Each row was made from one small tree. Brackets hold a mark, then the marks that hang from it, in the order of their numbers. Every link used is in the known rows. Write each row's tree.
In the rows, zero is written as 128.
Known rows:
[k659 [k393 k77]]: [156 138  94 132  91 141 136 120 118 164 139 155 178 131  92 170 102  90
  85 128  91 158 112  83  92 140 104 148 101 140 172 151 162 151 137 152
 109 104  83 137 147 130 111 144 105]
[k659 [k77 k393 [k647 [k849 k155 k951]]] k809]: [142 166 152 155 108 122 122 135 118 164 144  88 116 125  69 142  95 118
 134 143 123 104 192  78 148 117 160  89 108 176 142 172 154 106 134 157
 115  93 160 138 106  67 128 156  48]
[k849 [k155 k806] [k951 k77 [k393 k647] k659]]: [ 99  89 144 146 131 127 116 132 126 114 140  94 138 143 104 141 108 162
 108  96 110 109  78  95 175 120 121 116  70 147  77 120  84 172  61 201
 137 150 174 144 153 117 144  95 100]
[k951 k77 [k393 k647] [k659 k809] [k849 [k155 k806]]]: [ 89 106 102 184 150  96 105 139 118 115 128 105 167 141  65 134 124 160
 129 113 161 107  74 118 142 117 114 155  42 173  63 128  69 197  39 184
 118 165 181 107 154 109 172  68 119]
[k64 [k849 k951]]: [154 130 101 130 114 107 150 134 112 158 187 117 145 136 134 150 103 110
 102 107  86 118 138  90  74 143  83 117 125 112 141 145 136 141 146 172
 115 100 135 168 131 116 124 133  99]
[k967 [k659 k77 k647 k809] k674 k951]: [ 74 128  62 160 125 129 156 101 132 183 130 107 177 118  94 131 111  85
  92 147  83 122 112  96 147 145 180 165  43 105 184 252 106 129 161 181
 150 124 176  81 154  86 131 144  91]
[k809 k849 [k967 k951]]: [136 132  86 144 125  93 156 128  99 152 186  91 115 131 119 166  92  96
  99 124  78 100 158 119  51 138  74 128 109  94 159 139 130  88 136 148
 126  86  99 125 155 141  90 139  86]
[k617 [k809 k951]]: [147 130  98 166 106 120 167 121  88 157 210 124 139 132 152 126  60  99
  96 111  94 128 141 111  50 125  99 127 114 100 151 150 150 116 128 162
 123 115  89 130 121 135 132 133  98]
[k674 [k849 k155 [k647 k77] [k951 k393 [k659 k809]]]]: [116 147 176 188 138 139 114 158 107 107 148 112 133 119 145 154 115 154
 101  80  90  99 146  85 185 131 123  89 110 146  66 128 118 121  85 171
 116 106 216 152 159  88  85 112 108]
[k674 [k849 [k155 [k393 k77] k806] k647 [k951 k659]]]: [132 120 164 166 130 164 151 139 108 123 130 100 121 123 130 174  93 130
 113  85 107 103 129  72 193  93 106 101 105 151  96 104 100 156  65 166
 106 101 186 143 127 131  86  77 111]
[k967 [k674 k849] [k951 k77 k393]]: [ 77 145 124 128 117 105 146 136  91 127 157  95 139 123 112 157 134  94
  95 105 112 105  95  91  58 160 136 149  50 134 133 192  78 142 110 115
 135 133 165 138 172 161  72 137  91]
[k674 [k849 k155 [k647 k77] [k951 k659]]]: [135 147 163 160 128 150 147 158  97  98 156 110 102 149 146 154 104 146
 103  86  80  83 153  62 176 128  95  86 144 126  82 116 147 109 120 161
 111  88 200 167 140 112  79 111 114]
[k951 [k849 k155]]: [161 145  92 155 115  89 149 149 104 133 175 113 130 143  96 159  82 121
 131 106 111  78 136 100  86 108  75 129 116 130 135 141 153 149 125 163
  94  89 129 156 130 124 141 117 104]
[k77 k393]: [170 135  96 115  81  97 148 120 113 174 180 134 134 145 116 171  80  84
 120 137  88 128 147  91  90 107 124 126  97 118 172 160 137 145 151 141
 121  84  72 161 115 126 135 165  98]
[k64 [k849 [k155 k77 k393 k806]]]: [161 102 102 138  86  96 151 100 120 165 141  94 106 143  84 159  74  92
 143 126 141 135 144 109  92  64  75 158 110 133 144 131  99 197  81 175
 122 106 161 131  97 159 119  95  95]
[k951 [k393 k806] k849]: [145 131 102 150 105 102 151 128 102 130 149 130 166 131 117 177 123 110
 124 117 128 126  80 119  81 134  99 143  87 137 129 143 119 176 105 148
 103 117  89 134 166 153 144 120 123]
[k806 [k155 k849]]: [157 151  96 131 127  95 161 110  99 141 177 117 111 145  83 164  65  95
 135 115 105  89 146 118  90  91  76 143 132 122 151 125 131 169 141 150
  92  87  81 130 104 122 127 116  98]
[k659 k77 [k393 k647 k806] [k809 k849 k951]]: [113 156 123 168 126 160 136 114 115 158 111 121 201  87  84 134 136 109
  75 142 129 206 136 119  89 166 110 152  83 136 136 153 143 117 120 166
  98 167 108  71 174 114 122 128  90]
[k155 k77 k393 k806 k849]: [164 118  81 145 103  99 161  75 108 161 140 109  77 159  85 174  75  83
 160 153 147 150 130 123 101  56  98 178 103 119 148 122  97 207  80 120
 145  97 133 108 102 151 114  80  96]
[k647 k393 [k849 k951]]: [154 130 140 144  96  99 151 145  98 126 151 116 103 136 146 156 111  85
 110 119  82 113 122 117 117 161 112 109 144 138 128 126 136 101 146 125
 111  78  91 167 148 141 104 188  94]
[k393 [k647 k77 [k849 [k951 k659]]] [k806 k155]]: [112 126 153 131 122 145 166 142  97  67 123 107 133 136 118 142 126 107
 113 100  94 117  67 113 171 147  85 109 152 141  81 107 120 140 134 162
  87  98  91 134 148 160 110 140 120]
[k674 k849]: [150 161  93 139 106 113 176 128  85 144 184 136 136 132 127 168  86  92
 108 115 100 106 140  88  84 120  96 144 112 117 154 151 139 143 146 121
 112  86 106 151 132 148 124 120 106]
[k809 k951 [k967 k659]]: [129  95  85 131 119 112 154 125 111 139 209  98 123 134 145 140  86 100
  79 132  49 118 158 112  69 131  84 144 136  88 167 136 115  84 146 170
 149  86  78 110 145 128  88 151 107]
[k647 k77]: [166 132  95 127  74 108 155 119  95 139 158 137 125 159 109 157  83  95
 101 137  85 134 114  89  98 119  83 143 131 104 152 148 167 136 146 146
 134  75 104 153 137 147 108 135 105]
[k967 [k951 [k849 k647]]]: [142 161  94 167 141 109 147 128  94 147 156 125 136 164 123 165 105  98
 120 108 108  82 139  97  92 144 125 127  81 111 121 152 144 112 123 147
 106  95 142 149 138 113 132 118 108]
[k806 k77 [k155 [k393 k647] [k849 [k951 k659]]]]: [124 135 128 112 149 104 133 104 146 109 158  98 111 150  79 164  94 119
 136  93  88 122 123 108 159 120 104 109 130 144 104  79  82 186 114 189
 101 118 113 120 108 120  86 111  95]
[k809 k659 [k951 k77 [k393 k647] [k849 k155]] k967]: [ 90 112 133 139 168  95  88 161 102  90 178  57 124 125  82 142 129 156
  86 119 106 119 133 111  52 169  68 149 114 157  96  83  74  86  76 190
 118 150 134  95 183 117  69 126  91]
[k77 [k393 [k806 k155]]]: [159 128 131 106  78 115 167 108 102 159 163 132 153 131 104 175  79  74
 124 116  91 117 124 105 114  90 106 126 116 130 169 159 141 169 149 164
  82  88  42 138 112 151 140 160 102]
[k393 k77 k647]: [131 146  93 122 104 154 158 141 105 148 159 145 166 147  91 173  93  92
  98 117 102 139  89  65 101 139 111 140  91 128 157 149 137 149 132 157
  99  97  93 138 141 143 132 122  99]
[k393 k77 [k647 [k849 k951]] [k806 k155]]: [115 148 161 126 119 172 184 157  84  99 134 119 162 120  97 164 112  86
 106  88 107 112  71  91 140 140  92 119 135 154 114 131 139 144 127 161
  61  88  80 135 144 162 112 132  97]
[k77 k393 k647]: [162 149  94 104  90 103 138 105 112 190 162 128 122 163 105 171  89  91
 140 152 109 124 161  72  96 116 167 110  84 140 184 162 138 124 157 135
 116  91  71 153  96 118 146 160  81]
[k849 [k155 k77] k647]: [162 144 126 142 105 142 143 129 107 167 159 135  98 182 101 167  53 108
 124 111 110 100 165  73 131  94 115 127 113 109 139 140 156 140 102 174
 113  85 164 139 111 118 120 113  92]
[k155 [k77 [k647 k849]] k393 k806]: [158 130  93 130  91  99 153  78  97 162 107 105  72 172  82 160  81  74
 165 175 164 143 129 114 115  89 146 156  96 151 149 120 104 157  86 110
 139  88 101 112  86 168 124 107  83]
[k659 k77]: [159 143  92 134  88 124 148 104 115 167 169 133 138 148  76 158  68 103
  90 145  96 134 134  86 101 123  93 146 109 116 176 158 153 154 143 167
 141  98 113 124 133 117 136 124  90]
[k64 [k849 [k951 [k393 k806] [k659 k77 k647]]]]: [110 122 115 149 130 142 120 103 139 141 125 116 184 124 105 150 149 146
  81 126 114 157  92  99 149 176 117 121  86 158 125 152  85 169 121 215
 130 177 151  98 177  94 139 128 104]
[k647 k77 [k849 [k951 k393]]]: [150 134 149 142  89  97 137 143  95  98 142 106 107 135 125 154 117 108
 105 126  93 124 107 113 111 149  99 116 142 133 104 123 136 114 121 134
 140  74 112 171 162 140  76 158  96]
[k659 [k77 k647] [k393 k806] k809 [k849 k951]]: [134 163  96 178 118 171 126  84 124 193 105 129 203 101  73 157 146 118
  95 151 136 169 140  73 144 158 171 121  83 177 150 196 176 143 143 159
 112 148 161  95 140  65 163 122  72]
[k849 [k155 k77 k806]]: [162 115 105 139  87 110 167 108 100 157 152 117  98 166  91 154  42  98
 132 133 117 108 129  91 122  58  91 157 114 113 143 161 152 177  97 169
 126  80 153 132 110 149 142  94  91]
[k967 k674 [k951 [k77 k647] k393 k659 k849]]: [ 63 126  88 125 152  81  94 125 125 121 128  80 132 170  83 137 156 134
 124 132 137 101  72  90  69 193 167 125  29 165 110 167  51 144  95 140
 136 163 166 107 161 121 108 126 101]
[k77 [k647 [k393 [k806 k155]] k849]]: [140 143 144 119  93 115 165 110  81 137 109 119 115 149 103 166 111  65
 140 130 128 107 106 118 127 144 132 116 133 176 149 126 130 121 148 132
  65  93  30 119 116 175 134 177  95]
[k393 [k77 [k647 k849]]]: [142 161  94 118 106 133 152 138  91 142 137 125 126 164  80 158  97  88
 120 148 134 117 113  71  92 149 124 128 111 158 156 141 144 120 138 121
  99  83  85 131 118 141 114 131  95]
[k806 [k155 [k77 [k393 k647]] k849]]: [130 160 123 107 126 107 152 105 108 142 157 116  88 164  58 179  90  81
 159 132 134 118 162  92  94  85 124 148 110 142 141 129  95 178 131 136
  97  95  97 117  86 119 121 136  80]
[k806 [k77 k393]]: [170 140 110  85  73  85 148 114 121 166 174 139 130 177  85 168  70  83
 114 144  85 133 144  69  97 109 119 128 117 125 163 161 157 159 153 159
 123  82  83 150 112 139 102 158  96]
[k393 k77]: [153 136  89 123  91 135 154 135 104 152 171 146 157 150  94 167  74  90
  90 123  90 131 102  73  91 127  87 143 110 121 167 156 156 155 134 155
 111  82  97 138 139 139 116 122 105]
[k77 [k393 k647 [k806 [k155 [k849 [k951 k659]]]]]]: [113 128 141 123 146 138 159 124 125 114 157 104 133 127 119 167 126 112
 145  94 101 113 115 105 156 112 122  99 111 144 111 123  83 177 140 163
  75 122  89 130 122 112 139 140 110]

Write each row's tree:
[140 142 117 122  92 137 182 142  95 140 139 126 148 132 121 174 129  70
 140 127 133 137 104 107 111 125 137 129  92 142 143 151 112 146 148 117
  85 103  49 150 135 165 147 170 110] -> [k77 [k393 [k647 k849] k806]]
[148 117 166 157 124 120 140 133 105 167 139  92 122 137 136 162 101 133
 124  94 119  90 145  91 128 103 112 100  96 137  96 128 110 141  80 204
 109 116 174 170 125 112 129 104  95] -> [k64 [k849 [k155 k806] k647 [k951 k393]]]
[128 119  79 154 153 115 116  98 102 142  99  86 162 115  66 121 117 129
  72 170 129 149 139 100 126 145 111 176 101 160 112 152 141 108 116 181
 112 173 151  85 150  86 116 118 102] -> [k809 [k659 k393 k647 [k849 [k155 k806]]] [k951 k77]]
[135 126 109 114  87 112 119 107 101 166 133 138 119 185  83 156 110 103
 111 145 122 133 119  79 103 163 145 132  95 156 159 135 138 120 128 133
 128 120 104 126 128 135 126 155  82] -> [k951 [k77 [k647 k393]]]
[117  91 160 151 104 137 134 165 118  81 133 102 125 143 124 137 133 127
 101  93 103 110  82 116 168 164  85 102 142 159  86 116 118 142 107 156
 104 127 147 139 175 148 101 164 123] -> [k647 [k393 k806] [k849 k155 [k951 k77 k659]]]
[133 139 178 144 113 176 157 134  86 138 111 132 161 134 101 192 123  88
  81  98 109 113 101  64 158 158 115  97 140 169 109 137 149 131 126 169
  59  95 117 119 141 127 103 148 103] -> [k659 [k849 [k647 [k393 k77 [k806 k155]]] k951]]
[ 98 135 128 139 128 149 130 128 109 138 155 125 167 136 115 144 144 134
 117 121 126 137 128  68 155 148 165 108  76 169 110 170 116 153 113 124
 117 141 170 116 137 103 128 117 101] -> [k674 [k849 [k951 [k77 [k393 k806] k647] [k659 k809]]]]
[126 116  85 159 128 140 151 108 122 178 159 130 174 114 136 149 108 100
 114 125  99 163 121 108  94 151 138 147  89 125 157 128 122 142 147 172
 110 138  80 129 131 122 155 145 128] -> [k617 [k809 [k659 [k393 k647]]]]
[136 124 123 151 120 112 120  97 123 122 115  55  87 133  77 121  81 120
 124 161 139 133 147 120 139 109 114 117 111 171 128 107  90 121  89 167
 128 132 121  90 109 129 109 114  82] -> [k809 [k951 [k659 [k77 [k647 [k849 [k155 k393 k806]]]]]]]
[129 162 140 131  97 119 147 122  93 144 136 117  79 164  99 172  97  94
 139 123 130 104 167  61 112 125 142 124 124 168 146 146 134 119 131 124
  96  88 154 131 112 149 107 145  73] -> [k674 [k849 [k155 [k77 [k647 k393]]]]]
[ 83 126  74 152 139 100 119 111 107 126 121  76 128 127 108 163 160 111
  84 148  99 117  84 100 104 174 143 130  63 151 132 183  56 101 137 155
 144 144 140  94 180 122  78 164  90] -> [k809 [k967 k674 [k951 k393 [k659 [k647 k77] k849]]]]
[125 117 126 158 131 126 129 114 144 149 123 122 172 132 101 132  98 136
 115 104  84 139 106  91 201 109 137 120  89 151  94 154 144 171 101 216
 107 135 168 133 134 104 141 107  99] -> [k849 [k155 [k806 k77]] [k951 [k659 [k393 k647] k809]]]
[148 152 108 159 107 113 114 108 135 190 130  88 132 113  45 158  75 128
 133 143 143 139 188 105 121 111 121 118  85 151 168 134 131 136 100 175
 117 119 153  97 108  92 122 105  61] -> [k659 [k77 k647] [k809 [k849 [k155 k393]]]]
[123 132 199 156 121 160 148 149  90 149 109 135 164 124 107 172 110 100
  90  94 103 129 115  96 159 156 100 102 131 149 104 124 148 119  97 175
  58  95 121 102 153 125  87 138 100] -> [k659 [k809 [k849 [k647 [k393 k77 [k806 k155]]] k951]]]
[145 121 136 139 112 118 126 157 107 128 176  67 111 101  93 165  79 115
  84 112  91 137 172 113  50 121  33 118 141 132 155  88 114  84  87 173
 107  99  97 103 151 150  25 134  71] -> [k809 [k849 [k155 [k393 k77]]] k951 k967]
[143 155 105 116 121 120 136  96 111 152 137 106 114 143  47 185  85  90
 148 126 133 122 140  94 101 102 112 130 112 169 171 106 108 168 114 143
  87  95  79 106  86 127  94 106  77] -> [k806 [k155 [k393 [k77 k647]] k849]]
[131 126 113 142 113 101 144 131 123 108 105 132 149 173  89 158 124 124
 120 115 117 114  78  94 173 151 106 127 118 175 110 141 135 161 130 192
  78 141 125 101 164 146 124 144 124] -> [k951 [k659 [k647 [k393 [k806 k77]]]] [k849 k155]]
[120 131 139 128 108 116 131 138 109 124 143 109 145 131 121 159 149 121
 102 109 102 148 106  83  88 164 106 118 110 136 105 126 105 132 124 175
 123 117 140 170 155 130 100 141  93] -> [k64 [k849 [k951 [k393 [k647 k77]]]]]
[152 161  88 153  97 117 126  91 116 205 141 148 167 132  64 156  86  98
 101 167 113 152 159  90 145 114 160 152  66 146 184 198 144 141 144 168
 136 125 116 102 126  69 157 150  65] -> [k659 [k77 k393] k647 k809]
[ 81 147 178 141 139 160 147 116 115  97 143 104 164  98  98 168 129 131
  90  87 103 120  93  91 166 150 116 111 103 167 100 124  78 174 111 187
  98 140 128 104 162 127 127 113  99] -> [k674 [k849 [k951 [k393 k647 [k806 k155]] [k659 k77]]]]
[131 133  76 194 139  93 115 138  99 118 147 113 134 143  85 142 113 152
 111 128 107  98 130 113 144 121  77 144 110 155 118 134 129 114 110 183
 121 119 154  92 158  92 120 114  95] -> [k951 [k659 [k647 k77] [k809 k967]] [k849 k155]]
[161 144 115 143 118 128 147 146 108 173 165 118 134 155 117 161  87 115
 121  95 115  89 169  81  96 119  90 112 110 123 135 131 134 135 125 190
  87 109 148 161 111 115 133 121 107] -> [k64 [k849 k155 k647]]
[ 96 137 138 132 167 111 117 110 135  99 158  99  98 153  90 161 107 130
 136 101 109 112 117 109 137 130 122 121 112 145  86  96  57 184  92 176
 112 123 141 112 130  99 114 112  92] -> [k806 [k155 k77 [k849 [k951 [k393 k647] k659]]]]
[149 122  95 146  98 116 171  94  94 135 111 106  96 143  93 175 115  91
 155 144 143 158 103 116 120  72 101 165  98 127 132 109  99 177 102 121
 132 103 108 132 117 163 112  90 101] -> [k155 [k393 [k647 k77]] k806 k849]
[134 115 115 162 109  90 138 121  99  96  87  97 105 146  98 139 106 127
 126 146 132 107  83 126 181 107 109 139 104 162  91 126 101 143  95 168
 128 121 119 126 150 141 123 126 115] -> [k951 k393 [k659 [k647 k77 [k849 [k155 k806]]]]]
[149 149 114  85  87 107 153 121 121 164 162 139 139 173  82 174  88  84
 121 135  97 142 132  62 108 120 141 127  97 133 152 155 139 154 154 161
 112  96  79 152 112 143 119 156  92] -> [k806 [k77 [k393 k647]]]
[147 131 114 155 121  87 152 125  84 114 155  89  89 162  90 129  66 113
 123 137 131 106 138 101  72  83  68 159 127 126 104 145 146 139  83 159
 114  97 162 113 125 141 115  87  90] -> [k809 [k951 [k849 [k155 k77 k806]]]]
[121 124 137 131 114 145 144 115  98 139 123 121 110 167 107 164 150 119
 131 124 135 137 109  83 125 156 136 118 115 158 128 135 137 139 121 120
 112 133 143 120 147 128 111 131  86] -> [k155 [k849 [k951 [k77 [k647 [k393 k806]]]]]]
[137 148 108 150  89 120 115  91 116 196 128 139 139 149  73 156  95  96
 107 161 115 152 140  84 128 147 160 132  90 164 179 170 145 123 141 156
 126 113 121  97 126  98 150 152  66] -> [k659 [k77 [k647 k393]] k809]
[149 131  98 175 116 120 129  87 115 184 125  88 116 126  77 159  82 114
 149 140 151 127 158  84 159  74 163 123  88 160 123 168 131 162  76 160
 120 102 211 116  86  92 147  81  56] -> [k659 k809 [k849 [k155 [k77 k647] k393 k806] k951]]
[ 54 127  57 162 145 130 143 128 130 158 113 102 215  96  93 157 151  83
  84 134 112 122  75  83 125 174 194 155  27 145 144 252  71 141 138 161
 120 134 176  86 172  88 111 147 110] -> [k967 [k659 k647 k809 k849] k674 [k951 [k393 k77]]]
[148 137 158 166  99 133 143 149  89 113 108 120 135 152 108 179 127 129
 128 100 136 108 106  94 128 117  94 119 110 146  91 124 146 144  86 169
  96 105 146 144 163 144 106 112 121] -> [k951 [k393 k806] [k849 k155 [k647 k77]]]
[146 126 117 170 115 116 176 138  99 160 193 112 128 128 146 144  76 124
 114 105 104 110 150 106  73 133  93 102 118  96 130 128 152 126 123 157
 126 101 123 148 124 122 125 115 103] -> [k617 [k809 [k849 k951]]]
[156 115  97 134 131  98 147  94 126 153 118  77 132 124  76 163  81 120
 113 149 100 128 131  84 191 105 120 133 127 148 120 143 136 150 117 209
 113 114 168 119 120 104 100 102  92] -> [k809 [k659 k647 [k849 [k155 k393 [k806 k77]] k951]]]
[156 157  61 176 112 118 124  90 112 202 125 170 196 116 108 152 104  98
 103 137 100 155 135 120 142 134 158 163  61 135 175 182 161 131 140 162
 114 137  93 119 141  88 166 149  84] -> [k659 k393 k647 k809]
[141 131 159 168 126 156 141 142  98 150 121  99 143 129  96 182 101 130
  99 108 131  93 120  55 156 107 126  99  95 161  86 146 133 145  73 184
 101 102 185 147 137  99 117  90  95] -> [k659 [k849 [k155 k806] k647 [k951 [k393 k77]]]]
[123 149  93 122 155 113 100 125 114 128 126 102 158 136  84 137 134 114
  90 165 109 167 133  77  53 196 114 146 121 169 140 122 142  85 137 150
  91 125  94  95 152 102  78 135 110] -> [k809 [k659 [k393 [k77 k647]]] [k951 k849]]
[142 125 195 134  99 155 151 107  92 149 123 143 107 169 125 177  92  84
 110  99  91 122 122  91 167 129 126 113 143 131 121 127 146 133 110 174
  91  86 123 120 131 143 104 155  89] -> [k849 [k647 [k393 [k806 [k155 k77]]]] k951]
